(in the rows, 128 means zero)
Known rows, with every way that one mark hangs from another:
T(S V(P) Y): [120 218  78 130 155 134 103 155 124 136  65 143 133 144 148 118  91 116
  77 120 104  94 129 100 133 127 135 141 122 146 140 140  92  97 142 164
 131 152 163 106 132]
Q(N(R)): [120  93 164 134 147 119 134  93 137 113 153 121 129 131 152 121 128 107
 135 133 129 124 148 111 137 144 123 122 144 136 136 122 134 118 122 120
 134 145 107 137 130]
K(T(U V Y)): [108 152  69 136 171 134  93 170  86 159 102 151 134 151 165 136 105 119
  86 102 116  62  97  97 127 138 157 120 133 128 143 133 100  90 137 156
 132 148 161 112 127]
T(K): [121 160 136 115 115 129 140 117 123 111 142 136 125 140 120 131 134 116
 123 149 138 118 108 129 124 118 132 133 121 130 121 132 124 121 115 135
 127 132 143 122 133]
S(R(K(T(G(J))))): [104 155  91 148 212 123 130 161 164 117 132 134 110 166 134 131  76 106
 129 159 141 106 149  80 147 134 129 114 171 114 137 126 149  91 122  95
 137 102 143 123 138]
H(T): [118 115 141 122 119 120 120 147 141 147  99 121 120 119 113 122 119 136
 123 115 133 110 134 133 133 136 130 123 141 132 114 127 139 124 136 144
 129 125 132 124 133]
U(T(S(R))): [117 198  77 141 171 122 121 139 141  94 123 123 133 147  97 129  96 117
  94 134  99  98 152  90 150 128 129 123  97 140 135 133 138 100 130 139
 123 143 160 120 132]
U(P T(Y) X): [119 232  69 134 151 122 103 127  85  97 142 126 167 144 130 116  90 130
 112 136  83  92 111 102 133 124 142 140 159 134 114 122 119 121 129 118
 131 133 200 115 128]
S(R(K(T(U)))): [102 132  96 144 197 127 106 138 130 137 134 131 114 165 151 137 105 103
 100 135 108  92 123  84 143 128 136 101 141 118 157 129 142  98 142 122
 132 133 164 132 135]
T(K S(R) U(P)): [108 169  99 116 192 128 108 127  81  77 146 132 129 176 116 132 107  91
  81 168  97  79 121  79 139 113 126 128 127 134 126 124 113  91 135 146
 117 146 191 118 136]
K(T(U Y)): [111 127  95 131 160 130 103 175  82 145 119 147 128 142 155 131 113 125
  90 109 112  83 102  89 119 141 149 121 155 123 132 128 103 101 148 150
 125 139 146 116 129]
S(R(K)): [116 170 115 140 168 123 129 109 152 134 123 122 115 146 135 124 113 109
 126 148 113 122 135 111 141 123 124 113 122 128 158 128 146 119 129 110
 132 128 152 138 136]
A(T(U V)): [113 163  97 142 148 135 110 142  83 133 123 137 137 140 156 142 118 146
 124 105 119  91 116 109 137 104 149 106 125 124 139 129 116  99 128 150
 138 149 153 112 129]
U(T(Y) X): [115 237  71 129 130 124 114 138 101 113 123 133 158 138 125 117 101 131
 104 120  97  99 114 114 126 127 143 129 137 137 122 130 116 118 121 122
 131 133 179 113 132]
M(J Q(N(R))): [115 109 162 149 167 118 163  85 162 109 154 137 138 140 128 138 134  93
 149 149 133 114 145  97 169 138 139 105 165 132 132 126 136  99 131 113
 127 166 103 123 137]
G(T(K S Y)): [107 206  80 110 143 136 126 143 118  99 102 156 126 146 124 121 108 113
 101 133 129  91 119  94 110 128 143 147 122 138 130 139 109 102 128 164
 118 146 145 111 138]
T(U): [122 112 136 124 144 131 117 139  99 135 140 133 130 140 136 134 134 130
 112 130 119 107 131 115 122 118 134 120 132 125 132 126 118 117 135 130
 126 138 148 124 130]
K(T(A)): [117 112  80 138 165 131 131 145 111 105 124 140 133 152 131 139 114 127
 105 123 123 101 129 114 144 133 139 120 131 122 113 135 131 105 134 146
 136 117 109 128 123]
U(P): [131 118 124 132 148 126 118 117 111 112 147 121 138 134 133 128 116 127
 135 144 113 121 125 117 135 123 127 139 152 125 122 119 132 132 135 125
 128 127 148 128 125]
R(K S): [116 139 130 138 155 133 130 120 160 148 141 137 123 157 137 140 120 141
 151 150 121 126 133 113 137 110 118 125 124 128 154 138 128 131 136  82
 138 116 135 137 128]
T(A U(P) Y): [118 141  95 122 193 131 120 146  32 117 131 146 150 157 146 128 118 141
  97 140  86  68 130  92 129 116 148 137 145 129 120 123  95 104 153 148
 127 137 165 120 126]
T(A U(P) V): [120 135  84 132 200 134 110 124  64 116 135 140 155 171 147 142 114 134
 106 144  99  64 141 112 147 104 148 127 118 127 128 125 111  98 135 141
 137 140 171 121 122]
J(M(Q(N(R(K))))): [109  73 193 162 148 124 156  61 169 110 156 127 132 123 131 127 139 134
 178 157 135 114 142  87 153 131 131 115 142 136 144 133 152 101 111  98
 133 151 128 142 141]
Q(M): [132 103 124 131 135 119 122 126 110 137 140 138 126 122 127 137 136 139
 138 143 127 120 121 117 126 131 138 127 139 123 130 132 111 130 120 130
 124 131 117 130 128]
U(P X): [125 159  93 127 147 127 104 107 102  87 147 119 151 150 135 121 107 113
 125 141 106 123 115 129 135 122 124 130 167 126 113 117 130 132 123 107
 130 117 170 128 126]
H(T(U V Y)): [105 160 111 118 152 125  97 171  92 187  74 141 132 134 140 122 108 136
  92 103 115  54 117 116 126 132 154 120 128 139 134 129 102  96 141 162
 130 151 171 110 135]
N(R): [122 105 142 133 134 128 123 113 129 108 153 116 132 136 139 124 133 131
 138 125 122 125 140 117 125 133 126 113 126 132 138 126 123 120 117 124
 132 139 121 135 130]
U(T(G V) X): [107 252  55 133 152 126 114 131 113 106 145 129 163 147 127 123  83 117
 121 131 123 102 135 117 133 115 150 115 127 135 120 126 112  99 101 100
 144 127 193 108 132]
K(T(G U(P) V)): [105 134  76 136 195 131  94 159  76 121 155 137 145 154 164 137  84 112
 113 134 122  75 120  83 133 125 155 119 170 118 123 119 104  86 134 129
 139 133 180 112 126]
R(S): [121 121 129 135 137 130 125 136 138 135 142 131 123 143 124 141 120 136
 141 137 133 130 125 120 136 123 117 133 127 129 134 136 120 126 136 103
 131 124 118 133 127]
G(T): [121 124 115 132 131 130 118 125 146 115 126 129 126 126 133 131 118 126
 140 122 144 122 145 116 122 128 136 136 140 125 137 131 142 123 129 138
 127 139 121 127 131]
S(R): [121 149 112 132 148 120 122 124 132 117 123 117 115 132 120 127 113 107
 115 133 123 122 128 118 140 137 125 121 124 130 139 126 138 117 131 134
 124 135 137 133 135]
J(M): [129  99 136 144 109 128 128 123 120 109 116 122 126 111 109 127 128 146
 147 128 137 132 115 115 126 130 133 137 130 128 122 137 128 117 115 120
 124 129 114 136 131]
H(T(G)): [107 131 136 115 129 118 130 160 121 141 116 123 121 110 111 114 103 132
 128 123 144 115 143 120 124 136 139 117 159 131 103 122 121 111 130 131
 133 116 137 118 138]
T(A G V): [113 183  76 125 175 131 142 140  89 118 122 143 143 146 135 129 105 126
 121 136 135  98 149 124 137 118 149 119 109 133 122 130 103  95 114 128
 144 122 140 118 129]

Rows:
[108 172 102 117 155 137 107 132 120  83 143 148 138 185 121 142 113 110
 116 155 145  84 134 112 120 105 133 133 165 119 115 130 139 100 108 123
 124 129 168 109 140] -> G(J T(K U(X)))
[109 215 117 120 126 123 151 133 111  97 174 136 141 130 108 129 107 124
 127 156 137 109 130  99 121 110 148 131 126 131 107 131 116 102 109 124
 135 133 173 107 137] -> U(T(G K))
[103 245  55 133 160 131 124 129 116  81 101 138 122 162 121 135  94 104
 100 128 123  89 105 100 153 112 134 112  93 137 138 137 123  81 113 166
 131 151 156 111 138] -> A(T(K S(R) V))
[116 166  63 128 194 128 136 139 108  81 101 134 124 163 105 127 106 110
  85 138 104 102 157 107 152 130 124 118  94 138 128 134 122  94 133 147
 125 127 127 129 131] -> T(A S(R))
[112 236  72 111 149 137 125 141 108 126  86 158 135 158 130 122 111 111
  88 134 116  78 100 110 123 124 142 138  92 146 137 139  90  95 117 160
 126 146 164 107 132] -> T(K S V Y)
[107 243  53 135 203 132 114 134 136 148  67 144 125 164 146 116  90 105
  91 136  90  81 127  93 141 129 135 120  92 144 175 135 111  96 129 135
 130 141 175 122 136] -> T(S(R(K)) V Y)
[117  82 106 139 174 129  93 147  92 116 159 130 139 152 153 141 108 122
 110 130 107  90 115  91 136 128 139 125 173 116 121 122 127 108 145 136
 128 132 159 123 123] -> K(T(U(P)))
[115 106 102 146 149 136  98 142 116  81 120 133 136 158 110 138 108 138
 140 136 146  98 139 101 123 118 135 137 175 118 115 135 142  97 108 108
 121 124 139 123 137] -> G(J(M) T(U(X)))
[109 246  82 127 124 132 132 135  86 124 102 149 132 133 147 130 109 132
 121 118 129  88  77 112 130 114 154 127 118 133 131 134 104  97 116 166
 137 150 156 105 135] -> A(T(K V Y))
[108 149  88 149 178 124 115 126 159 129 123 126 112 154 143 131  99 101
 116 134 116 112 121  96 148 135 130 107 138 122 156 131 154 108 133 119
 134 122 146 136 133] -> S(R(K(T)))
[111 206  87 116 181 137 140 160 130 100 115 158 132 177 110 131  94 109
 114 166 151  86 143 106 131 112 130 136 117 134 115 134 103  83  98 125
 132 119 156  98 135] -> T(G(J) K S V)
[110 116 145 145 162 132 123 105 164 128 167 124 126 164 148 136 126 141
 162 146 117 124 145 102 135 115 115 111 124 131 163 136 123 122 122  75
 142 129 128 145 130] -> N(R(K S))
[103 120  69 142 208 138 128 130 135  84 131 140 139 192 145 129 113 129
 110 132  93  93 163  82 144 125 131  97 113 133 144 138 125  91 122 127
 141 120 123 135 126] -> N(R(K(T(A S))))
[ 97  80 127 151 190 136  99 135 144 133 179 133 126 186 163 148 118 133
 138 134 111  95 134  74 136 119 127  95 145 122 163 137 120  99 137  87
 143 133 139 139 129] -> N(R(K(T(U)) S))
[102 181  95 110 135 135 103 116 100  86 150 140 140 165 133 134 121 100
 107 139 134  96 115 118 112 108 143 123 149 125 123 131 125 106 115 133
 125 141 176 117 140] -> G(T(K U(X)))
[119 214  96 136 147 126 119 102 123 104 159 130 158 154 125 142 102 127
 128 159 115  76 113 109 145 103 149 144 106 134 125 132 134 108 110 139
 136 149 200 110 126] -> U(P T(K V))
[109 170  39 145 193 130  96 153 145 109  90 133 121 164 132 134  82  91
  83 115 118  84 120  97 155 147 133 113 106 135 146 136 129  84 126 151
 128 138 142 122 129] -> K(T(S(R) V))
[103 117 119 155 187 125 117  93 172 137 138 134 132 163 186 131 104  98
 135 128 123  92 137  96 152 140 138 108 139 132 166 129 144  99 114 111
 150 143 131 135 127] -> Q(N(R(K(T(V)))))
[102 245  65 107 166 132 154 142  60 117 112 162 141 149 134 122 103 117
 102 148 134  76 114 113 123 118 160 131 108 139 120 135  77  81 111 149
 140 133 161 107 137] -> T(A G K V Y)
[109 203  83 139 145 130 131 146  94 118 126 135 135 121 147 128  96 137
 144 114 141 118 123 110 134 113 149 112 140 126 125 125 110  99 115 132
 144 132 140 111 133] -> A(T(G V))
[121  79 177 153 126 122 158  94 142 109 132 136 129 100 106 134 131 130
 156 147 150 118 122 106 153 139 133 139 147 133 113 135 148 106 124 123
 123 146 115 130 138] -> J(M(Q(N)))
[114 195 112 119 159 132 143 145 131 120 134 150 131 160 120 136 100 115
 134 165 166  93 130 117 130 113 137 136 128 126 117 131 114  92  97 119
 136 120 155 104 136] -> T(G(J) K V)
[111 148 102 117 148 121 133 162  89 144  75 139 129 129 115 116 112 146
  99 115 116  79 135 123 134 137 144 127 130 139 108 132 112 107 144 164
 130 125 128 121 134] -> H(T(A Y))
[115  56 191 157 132 122 151  78 146  94 156 123 131 108 119 130 138 132
 165 143 145 115 132  96 153 145 132 124 143 137 123 132 143  97 113 121
 127 158 110 137 139] -> J(M(Q(N(R))))
[110 130  68 131 196 134  89 177  65 115 121 149 140 165 151 126  94 120
  76 124  83  68 112  65 126 135 144 133 165 128 123 124  96  93 157 153
 120 137 168 112 124] -> K(T(S U(P) Y))
[111 160  41 129 188 136 128 177  88 103  87 157 136 163 132 125  99 125
  74 113 100  80 127  89 136 143 142 126 127 135 117 139 101  91 143 163
 128 121 120 117 124] -> K(T(A S Y))
[111 177  58 123 205 128  85 129  77  71 135 122 142 180 126 121  91  91
  78 146  77  90 128  92 143 121 120 115 153 133 125 117 117  99 136 120
 120 133 197 125 133] -> T(S(R) U(P X))
[108 104 119 149 163 131 116 117 159 120 152 124 128 160 162 128 121 125
 138 125 115 113 134  95 132 131 131 100 141 124 155 131 139 112 118 113
 142 127 130 138 129] -> N(R(K(T)))
[104 205  78 117 183 133 111 132 104 110 112 143 124 178 123 137 109  88
  73 147 115  67 118  99 140 115 136 115  82 141 148 135 108  76 118 152
 123 156 185 113 138] -> T(K S(R) U V)
[112 168  73 116 184 133 149 155  84  84 121 147 137 153 113 120 105 126
 103 140 118 113 168 103 131 121 134 122 119 135 107 130  94  94 128 129
 133 112 129 118 130] -> T(A G S)
[ 99 228 101 104 156 132 126 155  55 144 132 159 136 144 149 124 109 111
  98 142 132  70 101  99 107 115 162 126 124 134 132 129  68  83 117 142
 133 150 189 101 141] -> T(G K U V Y)
[121 196  69 145 165 129 135 124 119 116 124 138 159 152 121 142 109 146
 114 130 112  78 152 120 152 109 151 125  79 137 128 140 130 101 118 143
 143 138 154 116 123] -> U(T(A V))
[109 157  61 124 186 137  80 131  91  67 138 135 154 178 137 126  96 111
 102 133  95  92 145  92 126 113 133 129 169 128 121 122 123 106 135 126
 122 136 182 118 130] -> G(T(S U(P X)))
[110 133  55 134 220 136 142 193 114  78 114 157 133 179 112 135  83 128
 101 145 136  90 170  85 145 131 130 125 152 122  95 133 115  77 127 129
 134  95 110 108 127] -> K(T(A G(J) S))
[105 154  93 145 171 133 114 155 145 160 120 149 121 159 155 137  98 134
 128 131 113 102 104  89 134 132 133 127 147 126 153 142 117 114 145 105
 138 118 135 130 128] -> R(K(T(Y)) S)
[115 222  98 115 129 132 128 128 105 143 104 150 134 143 139 126 117 113
 108 134 131  83  86 124 122 125 148 139 102 139 138 135 101 106 114 156
 131 148 164 113 133] -> T(K V Y)
